Each row comes from the steps of one walk. Every step used is in the known rows, and no mark comes twice. Write the walk behind each row, first mark first.
In the rows, 128 means zero.
Known rows
gole megib diravef tivu fetu: [112 114 109  81 126 133 103 124 127 131 149  94 140 120 140 136  75 129
 150 105 138 134 134 117  97 133 136 147 131 165  97 123 116 163 148 115
 141  92 126 123 120  95 143 137 150 101 114 115 168 129 114  95 143 143
 156 114 127 167 138 154]
tivu diravef zotuz: [128 110 159 108 108 135 122 127 154 102 143 121 117 112 119 109 136 117
 139 128 138 104 124 106 129  98 134 138 140 129 138 132 126 111 131 133
 128 135 114 111 106 172 157 106 117 122 127 146 172 124 133 109  97 140
 122 132 115 126 115 114]
guvo diravef tivu fetu: [110 105 161 111 112 141 121 102 124 132 133 122 131 131 153 116 140 168
 112 126 117 133 141 165  84 123 149 146 106 125 135 158 106 127 174 115
 101 111 133 150 133 150 102 122 110 125 124 107 181 107 134 120 101 131
 142 131 116 169 139 154]
megib kuzar mimip tivu: [110  84 172 132 121 116 111 122 151 102 160 150 125  98  83 131 135  76
 110 127 120  95 155 137 130  84 135 163 120 136 107 129 167 127 129 130
  97 153 116 146 131  93 135 113 127 120 124 153 117  99 121 121 143 144
 120 122 123 140 107 101]
megib mimip tivu: [102 126 144 123 117 106 126 138 148 102 140 140 118  93 126 121 118  95
  94 129 148  76 173 114  99  96 106 137 147 137 125 123 144 121 129 150
 107 163 113 139 141  96 119 133 118 111 129 137 129 110 112 130 112 144
 132 110 128 149 122 130]
mimip tivu diravef dodamu todato megib fetu: [131 161 119 163 100 151 126 139 100 137 119 101 105 128 120 115 120 158
 159 195 168 167 107 101 189 179 122 124 113 122 140 131 138 150 112 148
 141 149 149  73 116 141 137 184 147 155 127 133 139 130 131 138 181 168
  86 130 115  92 138 135]
fovaka dodamu todato guvo diravef zotuz: [149 160 127 170 121 121 154 121 128 154 109 116 135 138 164 117 186 196
 171 123 126 136 159 118 156 136 142  94 125 108 160 179 111 104 134 153
 132 110 157 147  99 142 118 133 113 135 112 105 143 114 142 167  98 103
 177 146 108  65 143 122]
paka ketuk: [122 131 127 112 156 113 112 130 139 135 148 122 118  94 137 107 134 107
 103  93 138 132 111 134  83  98 133 131 135 121 129 157 152  76 138 120
  99 153  83 174 160 115 121 129 137 130 129 151 123 154 133 114  85  88
 128  83 148 131  98 101]
mimip tivu: [122 140 163 133 133 112 123 123 141 120 128 130 119 100 133 121 141  98
 125 117 135  91 150 127 104  87 132 160 139 121 128 141 138 107 154 130
 105 156 100 152 128 117 138 114 115 138 127 145 131 140  89 139 100 140
 137 115 139 169 115 115]
mimip kuzar megib diravef dodamu: [148 124 125 124 127 102 128 163 100  89 167 111 153 134  98 160 106  77
 148 106 123 144 136  90 119  99 137  97 102 188 104  96 119 125 144 116
 134  94 140 114 105 107 144 142 137 137 142 167 112 142  91  42 158 124
 112 125  96 179 141 109]
diravef zotuz ketuk paka: [138  99 146 139 146 139 112 139 130 145  96 174 129 139 116 101 145 104
 119 128 100  93 133 112 168  84 115 103 131  98 124 157 163 145 119 120
 109 174  86 149  88 164 143  87 113 171 108 132 158 154 136 112  74 120
 177 146 146 162  78 118]
kuzar mimip tivu fetu: [ 72 120 184 117 102 102 114 107 147 110 166 141  85 132  97 119 136 114
 112 128 144  89 133 133 105  90 143 168 115  91 101 141 146 129 166 103
  81 133 111 146 125 141 134 100 152 128 125 138 142 117 120 129 134 150
 137 135 127 139 137 136]
dodamu todato: [145 132 102 127 163 105 129 118 141 115 132 132 131 105 116 116 143 114
 147 103 137 140 101 129 120 130 124 120 133 105 143 140 140 107 119 140
 126 138 104 142 138 127 132 107 127 124 125 131 138 144 136 150 110 102
 130 123 139 117 112 125]
fovaka koviv paka ketuk: [ 94 152 124 103 156 101 102 149 123 163 141 133 125 106 115 125 134 105
  66  88 123 104  83 164 103  85 151 153 121 135 154 174 161  60 138 116
  93 158 110 160 166 152 108 158 148 112  96 136 109 166 129 147 118  91
 122  80 152 157 126 105]
diravef dodamu todato megib kuzar mimip tivu: [133 118 135 170 111 144 138 147 120 127 121 127 134 125 105 139 125 128
 145 189 134 168 146 125 208 126 122 150 107 126 100 114 160 138  93 119
 125 143 150 120 119 111 140 137 133 153 137 173  72  75 114 141 192 138
 105 127 128  74 120 120]
tivu fetu megib: [129 152 115  92 146 135 127 109 137 135 106 127  95 154 148 122 109 129
 112  85 117 102 104 141  92 106 131 129 135 124 115 113 118 142 148  88
 135 139 120 147 158 121 141 121 144 118 145 104 151 155 138 138  90 137
 132 134 146 173 154 164]
gole guvo diravef dodamu todato megib: [167 148 103 150 116 139 169 146 112 164  82 114 172 163 171 130 124 174
 152 162 132 192 124 146 159 186 114 107 130 131 144 145  87 129 114 127
 148  75 145 111  88 129  97 148 108 141 126 137 102 118 112 132 146 115
 124 151 151  89 133  95]
todato guvo diravef: [155 139 146 133 125 110 143 121 121 138 124 152 141 139 166 112 153 151
 118 104 109 114 136 167  88 155 161 115 128 119 152 165 107 112 168 133
 122  94 114 162 119 131 100 110 113 134 155 123 137 142  96 158  87 111
 160 142 135 141 105  97]
guvo todato dodamu diravef tivu fetu megib mimip: [ 94 120 112 140 120 162 130  94 112 157 112 133 103 146 185 166 113 167
  83 143 133 144 129 141 105 175 109 117 111 122 127  91  95 154 115 135
 151 117 164 127 184 150 100 128 125 115 144  81  98 114 156 162 147 126
 110 105 134 113 187 178]
mimip tivu diravef dodamu todato megib fetu revuzi: [120 176 104 158 109 174 133 142 104 145  85  97 109 144 137 107 123 188
 148 189 145 172 111 116 173 185 142 128 144 124 133 135 115 148  91 153
 141 176 161  64 122 151 118 204 151 166 121 139 119 134 142 142 172 190
  86 121 135 111 155 144]
tivu fetu megib kuzar mimip: [114 102 120  93 128 142 120 110 137 114 142 143 100 162  98 142 100 106
  95  92  98 115 105 154 123 107 138 141 124 137  91 100 144 153 115  95
 126 140 134 146 163 101 133 125 153  96 143 115 138 101 172 128 133 137
 112 140 128 153 157 154]
gole dodamu diravef: [171 133 112 126 166 117 136 124 137 145 135 143 155 116 130 156 134  95
 134  96 144 101 128 144 110 139 102 141 146 137 122 112 129 112 162 167
 164 110 106 149 121 121 123  97 133 140 119 114 111 187  97 116 139 106
 132 112 133 128 112  97]
todato guvo: [143 136 144 112 146 123 138 133 142 123 131 142 136 131 146 108 138 121
 125 106 115 109 119 162  99 139 153 123 134 127 139 157 131 114 153 125
 119 105 103 141 127 137 128  98 115 138 147 148 118 156  91 151  91 101
 159 136 139 126  97 104]
gole dodamu todato guvo diravef tivu: [146 131 126 140 126 142 142 114 114 163 142 120 178 141 170 114 144 184
 142 151 148 155 142 176 135 164 138 153 117 121 158 169 104 132 155 158
 134  76 164 134 102 132 100 102 119 132 106 123 122 145  63 162 131 105
 158 136 118  98 134 110]
tivu diravef: [130 131 154  87 131 110 122 129 141  99 139 130 122 115 111 110 131 100
 135 113 148  91 109 136 108 112 134 140 150 116 158 126 143 112 157 126
 129 126  97 114 124 145 147 117 118 114 136 137 166 149 127 117 107 133
 113 128 111 147 108 108]
mimip tivu diravef dodamu todato: [110 149 156 145 110 131 138 134 141 109 134  86 110 127 129 114 158 131
 178 180 173 131 145 109 162 134 110 147 132 117 167 133 149 113 132 151
 131 148 164  90 113 162 154 132 124 150 107 137 152 135  87 142 132 157
  92 133  99 109 132 112]
koviv paka: [130 141 127  96 163 108 135 151 119 134 136 158 133 113 122 122 146  95
  81 102 119  96 102 160  81 109 153 149 124 129 143 166 150 107 148 114
 122 129 116 142 135 155 139 119 121 118 121 137 117 156 133 163 119  97
 152 129 153 179 109 102]
tivu fetu megib diravef zotuz ketuk: [122 129  92 120 123 148 119 126 136 138 108 133 111 162 133 126 123 132
 132  96  81 110 111  81 124 111 123 105 151 140  94 119 121 176 109 101
 145 158 125 118 105 123 142 119 154 153 126  74 184 146 173 106  82 143
 144 137 140 167 126 157]
kuzar mimip tivu diravef dodamu todato megib: [114 145 164 149  86 116 136 146 115 117 134 104 103 139 110 117 133 150
 152 200 174 153 118 102 197 127 127 161 116  87 141 115 130 121 124 114
 128 118 144  84 109 157 147 132 143 158 121 167  98 100  99 141 192 157
 100 150 113  58 129 123]
megib diravef tivu: [131  99 128  99 162 139 102 133 127 125 150  98 155  94 124 113 126 115
 129 112 119 130 141 125  83 117 144 140 134 151 127 131 123 126 118 140
 121 114 123 136 131 112 123 128 111 105 111 144 133 127 115 108 127 127
 150 121 122 159 108 128]
tivu diravef zotuz ketuk paka: [127 103 165 118 115 134 110 132 134 119 115 151 121 145 105  94 137 111
 133 139 130  86 124 111 178  97 102 113 141  95 147 148 159 142 123 126
 122 166  91 115  78 180 161  98 112 153 107 120 194 150 139 105  83 145
 150 159 117 153  86 114]
kuzar mimip tivu: [101 114 184 126 125  91 121 113 150 112 153 141 104 109 104 121 146  91
 103 127 136  91 155 123 109  82 145 160 122 103 119 140 144 109 155 114
  91 139 106 160 129 126 131  98 135 135 122 158 114 117 102 126 132 139
 138 138 132 142 116 119]
gole guvo todato: [108 126 133 122 126 121 140 117 159 133 114 148 150 123 153 138 141  83
 129 110 124 143 132 156  98 134 128 136 159 129 147 152 105 149 140 125
 117  98 106 134 132 156 121 109 133  88 109 143 128 135 133 126  97 116
 130 138 147 152 108  90]
kuzar megib mimip: [107  93 115  97 129  97 117 133 106  89 142 156 149 106  93 130 102  85
  96  97 129  85 135 110  94  87 120 104 124 156  96 111 111 117 128 124
 117 127 102 142 140  92 117 111 123  96 159 162 119  96 157  89 141 107
 125 143 116 152 126 130]
tivu fetu: [119 137 135  96 139 126 129 111 135 114 143 134 107 137 117 118 126 117
 130  96 120 101 103 151  90 119 134 131 118 116 116 135 135 131 160 106
 117 128  96 140 137 151 137 112 134 131 136 117 167 141 147 132 101 124
 138 124 130 162 122 133]
fetu megib kuzar mimip: [136  94 122 100 155 120 122 124 135 118 122 151 114 129 101 141 108  81
  95  94 102 119 123 141 129  94 137 130 137 149 112 107 146 142 104 102
 138 152 119 158 160  81 128 120 134  98 142 137 101 105 149 111 129 130
 112 142 137 151 131 128]
fovaka dodamu todato megib: [174 192  89 135 152 103 143 133 118 144  83 130 131 101 127 127 132 145
 161 110 152 129 126 113 165 104 121 123 134  86 150 128 140 107 119 119
 133 133 101 135 129 101 139 163 125 125 125 132  98 133 156 162 149 104
 154 126 135  88 127 150]
fovaka dodamu todato guvo diravef tivu fetu revuzi: [ 98 166 121 127 117 158 141 106 131 147  99  90 137 175 175 106 171 252
 155 129 122 145 159 177 117 172 170 113 132  98 171 185  91 119 145 140
 106 112 190 117 128 161  88 188 116 130 104  75 152 109 139 172 111 130
 174 135 113 100 180 174]
guvo todato: [131 128 132 132 136 108 133 123 133 129 116 155 120  97 155 142 163  94
 117 107 119 133 139 143 105 105 144 141 130 109 148 141 117 131 155 117
 117 130  91 170 152 158 123  97 132 116 131 140 128 126 147 144  97 105
 127 126 129 164  99 110]

Which walk is each row?
[154 141 120 154 135 112 154 123 121 140 133 143 144 144 159 104 156 171
 147 111 125 155 109 159 118 178 142 100 133 103 166 165 116 113 153 150
 134  95 134 148 127 125 105 108 122 128 142 102 151 150 106 184  96  98
 145 140 135  98 117 103]
dodamu todato guvo diravef
[ 59  94 174 120  58 111 107 123 127  77 160 117 137 115  99 133 113 106
 122 153 164  72 157  64 135  75 114 148 132 152 106  98 100 107 125 141
 119 150 144  98  99 122 148 117 121  92 131 160 167  77 124  88 137 165
 111 132  92 135 150 132]
kuzar megib mimip tivu diravef zotuz
[108 148 121  92 149 145 131 120 153 118 119 137 107 153 136 118 125 141
 113  94 101 108 116 171  73 133 147 130 151 118 114 149 116 133 146 117
 110 152 108 128 141 162 110 143 141 136 129 121 151 149 146 132  93 139
 135 119 149 175 141 144]
tivu fetu revuzi
[132 137 137 153 133 126 145  98 133 163 120 155 143 139 162 171 144 114
 137 123 135 157 117 164 112 196 114 130 144 129 138 139 104 139 136 143
 147  76 108 114 118 160 112  92 119 121 137 124  84 177 108 151 128 100
 122 107 158  99 111  65]
gole guvo todato dodamu diravef
[108 171 121 114 130 130 118 116 140 130 125 105  94 153 149 133  91 132
 125 103 128 110 127 101  89 121 122 151 152 138  96  81 132 147 141 112
 140 151 141 137 147  84 137 152 145 103 125  86 166 168 114 132 118 171
 130 116 129 190 171 157]
mimip tivu fetu megib diravef
[111 140  89  81 132 131 132 122 135 119 122 135  92 149 142 123  82 131
  79  91 119  86 117 129  91 126 105 107 142 140 109  90 123 146 120 113
 137 156 134 142 174 103 112 140 138  99 141  95 154 115 169 140 114 146
 118 131 139 163 171 178]
tivu fetu megib mimip
[172 143  76 161 115 127 165 161  85 148 102 137 137 130 150 127 119 181
 111 167 136 164 150 123 159 162  99  76 113 130 143 121 110 133 107 153
 142 116 147 131 129 123  89 149 114 141 153 122  93  72 156 151 166 116
 101 140 131  85 129 133]
guvo diravef dodamu todato megib mimip
[124  88 139 105 114 106  88 135 110  82 175  99 173 102  92 150  89  91
 145 102 124 138 126  86  97  82 149 141 108 165 116 102 109 109 147 112
 108  94 131 121 122  79 132 137 124  98 126 159 133 133  89  50 147 125
 139 118 101 183 143 146]
mimip kuzar megib diravef tivu
[135  72 140 113 137 119 115 120 141 102 157 161 133 111  70 137 134  73
 108 103 108 110 132 153 124  96 135 128 122 144 107 129 163 130 116 125
 111 136  98 147 137 114 130 106 134 109 138 149 114  94 159 106 139 120
 120 135 121 133 101 103]
megib kuzar mimip
[ 73 101 170 131  61 120 109 137 160  92 135 143 116 108 113 111 140 108
 121 168 138  63 178  72 156 100 103 125 148 129 137 147 147 137 113 150
 111 178 126  87  77 138 157 128 128 143 108 109 183 104 136 107  97 170
 120 128 111 127  98 130]
megib mimip tivu diravef zotuz ketuk
[173 148  62 160 153 159 146 145  92 159 104 122 122 125 124 114 128 149
 145 151 128 188  99 126 166 175 128  82 100 135 120 138 126 155  90 133
 138 138 127 111 131 134 112 156 139 171 139 135  97 126 169 134 166 115
 107 136 145  91 123 142]
diravef dodamu todato megib fetu
[ 94 146 108 137 131 133 138 124 125 141 150  80  87 177 125 132 120 150
 139 148 139 151 128  89 143 148 113 128 124 129 101  87 137 160 113 121
 142 147 203 119 138 124 134 136 165 137 103 110 127 116 129 135 173 160
 103 151 121 118 181 162]
kuzar mimip tivu fetu megib diravef dodamu todato
[128 109 142 144 130 140 129 120 116 143 128 111 162 126 170  99 157 195
 144 141 125 164 130 163 114 169 157 127 118 107 171 177 103 103 136 141
 112  94 160 144 122 133  99 115 106 127 119 119 142 121  92 170 101 108
 161 144 122  96 125 135]
dodamu todato guvo diravef tivu
[ 99 105 169 160  63 135 108 126 137  95 147 128 132 121  85 133 115 146
 160 193 147 155 111  91 215 118 124 179 133 107 103 106 140 124  84 136
 123 149 141  79 104 112 157 130 140 105 118 155 143  78 138 147 182 160
 110 114 106  53 131 135]
dodamu todato megib kuzar mimip tivu diravef zotuz
[112 115 169 173  86 111 120 128 131 127 109 182 135 104 117 167 125  99
 105 154 129 154 149 139 167  99 149 179 119 104 105 117 137 147 130  99
 108 138  98 150 144 105 130 123 153 106 140 160  78  70 138 146 173 139
 122 109 126 126 107 121]
guvo todato megib kuzar mimip tivu
[138 152  90 101 158 160 143 146 128 148 117  85 100 173 147 127 109 131
 118 114 111 131 131 119 102 137 126 100 132 166 107  79 120 167 122 107
 161 129 162 123 141 138 138 146 137 146 133 105 143 142 139 105 128 144
 115 142 125 173 162 144]
tivu fetu megib diravef dodamu
[139  93 141 128 165 138 102 118 135 128 126 103 150  90 129 126 155 134
 134 124 120 130 132 129  88 128 140 141 129 127 145 133 115  79 138 155
 122 114 116 147 143 125 123 109 101 118 113 126 131 139 111 114 110 111
 142 121 138 121 112 141]
dodamu diravef tivu
[148 158  96 137 126 145 159 155 122 160  93 122 171 149 170 148 116 114
 146 157 123 177 143 130 134 170 128 124 148 160 123 114  98 173 112 120
 149  70 139 102 109 149 120 144 129 121 128 154  85 117 133 105 159 124
 122 139 135 128 109  85]
gole guvo todato megib diravef dodamu
[151 102 133 172 155 134 106 135 135 157 101 165 137 134 120 122 162 120
 131 119  95 110 119  97 160 126  99  85 136 100 128 138 156 119 127 157
 133 159  98 150  93 154 139  84 109 169 110 104 158 169 143 114  82 105
 172 143 153 126  83 120]
dodamu diravef zotuz ketuk paka
[ 92  94 163 142  95 130 129 129 146  91 167  98 117 127  79 132 149 107
 164 186 160 145 150 121 188 133 113 151 123 133 147 123 175 134 101 149
 127 143 170  92 111 145 159 129 134 130 106 148 140  85 119 129 173 167
  75 137  88  83 128 103]
megib kuzar mimip tivu diravef dodamu todato
[172 159  83 153 111 127 149 186 106 110 133 132 132 117 123 142  80 140
 134 169 132 161 121 102 176 148  99  91 103 138 138 106 137 130  85 131
 135 114 147  92 147 119 121 173 146 150 147 148  80 106 114 128 158 129
 111 101 129  80 135 151]
diravef dodamu todato megib mimip kuzar
[ 99 105 101 107 136 165 109 111 135 131 124 108 122 137 150 136 102 168
 104 119 118 113 128 120  87 148 106 110 129 145 123  86  99 118 112 150
 132 130 160 137 185 109 103 148 114  99 125  70 140 113 153 125 125 134
 119 130 136 130 177 204]
dodamu diravef tivu fetu megib mimip
[151 110 141 167 142 130 123 119 123 147 114 161 122 122 119 141 171 111
 132 121  97 110 122 112 143 137 124  92 126 119 115 149 127 125 120 139
 139 137  88 127  75 153 139  77 114 205 154 112 104 188 128 129  92  87
 137 108 152  94  83  95]
todato dodamu diravef zotuz ketuk
[170 140 134 141 177 118 135 111 123 143 137 144 120 117 131 152 139 110
 119 109 128 114 102 147 108 153 125 111 128 124 121 121 127 101 137 144
 151 110  88 127 130 132 124  99 109 155 163 124  87 188 107 154 124  93
 127 100 150 106 114  81]
todato dodamu diravef
[137 130 125 109 114  91 128 157 138  87 169 154 126  92 105 133  90  88
 102 109 128 100 140 112  99 110 112 101 125 151 137 123 146 127 127 137
 105 128 113 132 150 103 119 144 136 103 139 132 122 128 119 103 113 132
 118 101 124 151 120 136]
megib mimip kuzar
[125 125 110 118 148 170 107 100 149 136  89  86 129 131 139 163 129 148
 146 103 110 108 161 146 120 122 117 130 122 142 133  88 140 115 120 131
 150 144 164 135 162  82 138 184 116  90 106  63 148 120 167 111 131 134
 140 117 113 132 183 186]
fovaka dodamu diravef tivu fetu megib kuzar
[119  77 122 102 137 169 104 102 137 146 149 120 141 157 110 168 101 131
 115 125 126 132 126 160 137 135 109 167 123 147  95  84 121 153 128 132
 156 117 171 133 145  98 128 117 139 104  98  90 108 124 130  99 180 131
 120 136 115 122 175 162]
gole dodamu diravef tivu fetu megib kuzar mimip
[159 121  97 114 153 150 124 128 136 140 113 109 125 127 144 128 112 112
 116  92  95 127 128  74 106 100 136 116 156 161  99  98 104 134  97 123
 165 157 139 147 133  98 133 123 122 105 126 122 138 144 144 107  95 138
 145 133 143 163 141 139]
fetu megib diravef zotuz
[172 102 116 169 113 133 153 140  89 142 117 140 150 142 109 140 135 158
 126 159 117 195 133 149 195 153 130 110  99 129 112 125 133 142  99 117
 137 109 143 137 119 118 102 137 122 149 155 143  86  65 161 136 187 111
 101 139 116  74 120 103]
guvo diravef dodamu todato megib kuzar mimip
[ 84 163 160 134  42 137 152 156 142 129  95 125 147 137 167 138 106 129
 125 212 171 137 183 125 163 162 104 155 149 143 153 115 107 163 117 134
 136 101 155  63 108 162 132 166 124 106 118 153 103  77 110 115 165 180
  94 136 117  96 137 102]
gole guvo todato megib mimip tivu diravef dodamu
[135 110 111 126 113  93 101 122  97  97 169 151 132 106  77 153  98  79
 124  76 126 133  87 103 105 109 141  99  99 164  95 129 117 133 153 114
 109 123  98 128 135  92 124 145 160 116 153 144 134 156 137  60 137 125
 108 124 117 178 141 149]
mimip kuzar megib fetu
[180 160  98 141 150 145 164 158 105 144  94 121 132 130 134 117 131 144
 152 151 132 165 110 127 168 140 127 111 115 113 128 124 126 120 104 111
 144 121 126 127 128 139 132 132 121 170 143 160  87 120 120 146 148 100
 121 132 146  87 115 126]
diravef dodamu todato megib
[171 162  73 136 159 118 124 140 105 131 126 122 157 112 113 128  92 139
 165 113 124 166  84  98 145 154 115 111 152 113 113 103 127 127 100 126
 147 115 102 118 130  83 128 142 129 108 136 125 113 152 150 149 159 111
 139 113 138 100 112 127]
dodamu todato megib diravef
[126 152 129 120 124 142 157 146 135 117 145  93 135 152 135  98 152 151
 175 169 149 148 110 154 156 181 137 113 121 125 177 151 140 117 127 149
 147 101 171  74 107 179 149 123 126 157 127 142 141 146  90 150 122 120
 107 153 109  67 115 101]
tivu diravef dodamu todato guvo
[129 134 132 123 154 168 124  91 113 156 108 108  96 153 167 142 112 171
 111 123 120 131  99 159 109 157 131 135 111 122 121 101 100 124 137 102
 156 123 149 124 151 125 126 118 117 149 145  91 105 173 103 148 125 120
 131 113 149 127 176 157]
todato dodamu diravef tivu fetu megib
